Each row was made from one path, in order. Every step used is in the known rows, and no mark comes twice. Write each row's path.
In the rows, zero is written as 128.
Known rows
tipemel/bugu/futo: [107 138 120 139 161 122 163 146 123  78 162 131 122 122 108 125 167  87
  97  92 166 137 136 161  87 119]
vamorep/nomeva/vevuv/tipemel/bugu: [122 159 161 163 158  98  87 118 137  57 104 159 112 159 142 118 158 108
 109 142 171 136 133 180  90 100]
vamorep/zikef/zifez: [138 153 158 122 156 104 144 112 126  96 147 137 129 130 109 120 142 141
 102 151 168 155 128 125 102 117]
dizib/zifez/zikef/vamorep/nomeva/vevuv/tipemel/bugu: [114 168 177 160 153 152  24 115 146  87 101 179 136 181 139 104 193  99
 143 115 163 127 116 159  73  98]
sumu/fosib: [131 163 125 155 156 127 154 132 125  81 150 151 133 141 105 119 161 117
 124 132 163 157 112 103 113 110]
zikef/zifez/dizib/domut/fosib: [117 188 143  85 152 141 221 137 118  72 161 139 145 132 119 129 160 129
 151 195 174 159 112 160  61 119]
vamorep/zikef: [130 136 138 152 161  94 140 135 128 100 145 134 122 135 117 116 134 117
  81 138 171 154 130 122 112 119]
tipemel/vevuv/nomeva/vamorep/zikef/zifez/dizib/domut: [117 177 153 118 153 122 161 110 140 105 150 168 120 137 105 152 158 104
  88 215 178 146 114 181  66 102]
bugu/tipemel/vevuv: [177 179 147 200 159  68 121 149 131  85 139 107 118 105 111  96 147 105
  90 131 164 156 114 163 116  79]
zikef/vamorep/nomeva/vevuv/tipemel: [125 170 175 190 152 127  69  87 134  89  94 170 139 154 161 129 170 117
 140 147 166 129 114 139 115 107]
nomeva/vamorep: [121 152 115 169 156 130 140 118 123  90 148 136 131 115 112 144 183  91
 102 126 171 140 120 109 115 139]
domut/dizib/zifez/zikef/vamorep: [ 82 121 173 165 161 188  95 149 137 105 135 137 144 133 122 123 182 101
 147 112 164 150 100 114  82 129]
domut/dizib/zifez: [ 91  78 175 167 159 157 133 156 127  66 122 137 131 105 101 124 176 108
 130 135 170 161 106 137 109 120]
fosib/sumu: [116 153 144 157 155  81 139 150 119  79 169 157 160 108 107  87 161  91
 111 117 177 149 120 122 111 106]
bugu/tipemel: [159 165 143 185 155  87 155 156 123  92 134 102 120 103 122 105 163 103
 103 135 164 152 121 136 114 114]
tipemel/vevuv/nomeva/vamorep/zikef/zifez/dizib: [115 147 155 152 156  99 129  96 149 103 162 176 117 141  90 154 159 103
  97 198 172 144 119 159  79 107]
tipemel/vevuv/nomeva/vamorep/zikef: [125 150 138 186 165  98 129 108 142 101 152 154 105 131  97 157 161  89
  58 138 175 142 115 139 100  99]
domut/dizib/zifez/zikef/vamorep/nomeva: [ 91 122 176 181 159 194 112 129 145 105 114 168 137 144 125 123 179 108
 111  94 166 143  99 127  78 116]
dizib/domut/fosib/sumu: [105 181 131 115 160 110 222 157 111  68 171 144 166 109 119  91 162 101
 130 136 185 152 111 132  78  98]
nomeva/vevuv: [150 141 169 148 156 137  88 134 122  69 132 148 129 121 124 112 171 112
 117 135 165 149 122 140 117 119]
tipemel/vevuv/nomeva/vamorep/zikef/zifez: [134 160 157 156 160 102 140  83 139  95 152 158 113 126  92 159 170 111
  77 150 172 141 113 140  89  95]
dizib/domut/fosib: [123 182 126 120 161 137 224 149 111  72 152 119 138 120 126 128 161 111
 116 140 177 156 110 138  82 112]
nomeva/vevuv/tipemel/bugu/futo: [113 118 153 147 157 115 101 118 133  61 128 144 121 146 148 111 169  96
 161 138 166 131 139 176  92 105]
dizib/zifez/zikef/vamorep: [121 169 152 160 151 163  79 136 131 113 148 149 153 144 108 111 192  98
 129  93 163 145 104 106 102 120]
zifez/zikef: [148 171 123 153 157 129 133 142 133 102 171 130 124 142 131 109 162 110
  96 104 166 156 122 123  90 113]
fosib/domut/dizib/zifez/zikef/vamorep/nomeva/vevuv: [108 143 197 148 153 202  75 123 133  85 100 178 148 165 149 117 201 114
 117  99 161 142  96 156  83 127]
nomeva/vevuv/tipemel: [145 138 166 173 152 109  76 114 129  69 120 140 127 139 155 109 162 116
 158 167 168 147 124 144 120 104]
vamorep/nomeva/vevuv: [157 146 172 157 156 138 103 122 130  72 113 180 125 128 124 116 162 120
  77 115 167 142 122 156 112 107]
nomeva/vamorep/zikef/zifez/dizib/domut/fosib/sumu: [ 82 149 136  81 154 120 217 120 130  95 171 174 167 129 110  97 158 114
 157 211 184 141 121 128  51 125]

Which path is each row?
[108 172 126 114 158 138 214 164 123  80 162 137 140 134 123 124 150 106
 133 182 178 158 114 159  74 122]  zifez/dizib/domut/fosib
[ 84 160 156 142 151 183 123 127 128  96 138 148 154 179 131 120 199 113
 163 121 157 157  86 107  83 127]  sumu/fosib/domut/dizib/zifez/zikef/vamorep
[ 96 151 132  84 155 147 214 110 131  96 152 146 141 141 119 133 156 129
 144 216 178 145 122 134  57 133]  nomeva/vamorep/zikef/zifez/dizib/domut/fosib
[134 170 182 166 157 155  76 109 124  90 106 181 139 138 128 133 172 108
 100 112 163 132 113 139 111 124]  zikef/vamorep/nomeva/vevuv
[114 165 152  76 156 129 219 131 128  89 157 142 136 146 116 114 136 143
 139 208 175 158 123 153  57 116]  vamorep/zikef/zifez/dizib/domut/fosib
[ 99 135 152 136 152 118 161 102 143 110 154 170 122 144 100 167 175 103
 109 199 172 139 128 133  79 142]  vevuv/nomeva/vamorep/zikef/zifez/dizib
[157 171 165 182 159  75 151  98 143 104 135 128 107 116 103 141 169 109
  89 157 168 139 117 148  89  90]  bugu/tipemel/vevuv/nomeva/vamorep/zikef/zifez
[ 99 170 119 162 158  66 124 139 127  69 141 111 115 147 129 130 154  93
 126 158 173 148 131 152  94 110]  vevuv/tipemel/bugu
[104 154 136 151 163  91 191 147 121  65 184 151 163 118 103  95 163 103
 137 110 179 148 116 109  93 101]  domut/fosib/sumu
[ 92 166 131 110 156 112 212 169 123  77 180 161 168 119 119  87 151  93
 146 178 184 154 116 149  67 108]  zifez/dizib/domut/fosib/sumu
[152 162 147 211 164  77 139 123 146 110 136 127  99 117 109 139 161  85
  69 147 170 139 119 145  99  93]  bugu/tipemel/vevuv/nomeva/vamorep/zikef
[140 138 145 151 152 155 107 147 133  93 154 148 139 136 103  98 187 106
 108  93 168 156 112 124  99 101]  dizib/zifez/zikef
[102 137 147 135 151 178 156 139 134  75 141 148 137 169 128 104 190 122
 142 127 162 168  95 125  84 114]  sumu/fosib/domut/dizib/zifez/zikef
[118 130 120 160 159 120 136 109 132 107 141 137 122 127 112 133 153 104
  88 145 173 141 129 104 113 139]  nomeva/vamorep/zikef
[121 157 154 149 159  88  66 133 130  56 122 130 114 150 140 116 166 104
 145 165 168 143 135 165  96 110]  nomeva/vevuv/tipemel/bugu
[110 155 139  91 147 134 171 112 130 112 140 153 136 133 124 129 153 119
 114 224 176 146 127 148  75 144]  nomeva/vamorep/zikef/zifez/dizib/domut
[108 106 212 169 160 221  63 124 147  91  96 188 141 144 130 109 188 115
 130 100 160 138 102 140  80 116]  domut/dizib/zifez/zikef/vamorep/nomeva/vevuv
[103  92 164 160 159 174 128 155 142  83 142 137 127 126 116 105 177 111
 127 111 167 162 109 131  85 113]  domut/dizib/zifez/zikef
[133 203 137 175 158 147 119 114 138 120 143 159 138 159 135 127 164 108
  80  84 164 138 112 118  84 118]  zifez/zikef/vamorep/nomeva
[111 125 138 125 150 119 140 100 140 108 152 158 133 141 104 132 155 122
 123 203 170 144 133 122  88 144]  nomeva/vamorep/zikef/zifez/dizib
[129 173 129 195 161 109 133 117 132  82 155 153 114 117  95 170 186  79
  72 127 174 140 106 144 103  96]  tipemel/vevuv/nomeva/vamorep
[144 186 170 162 159 174  71 109 139 108 122 179 139 161 143 114 174 114
  98  94 159 133 115 128  86 118]  zifez/zikef/vamorep/nomeva/vevuv
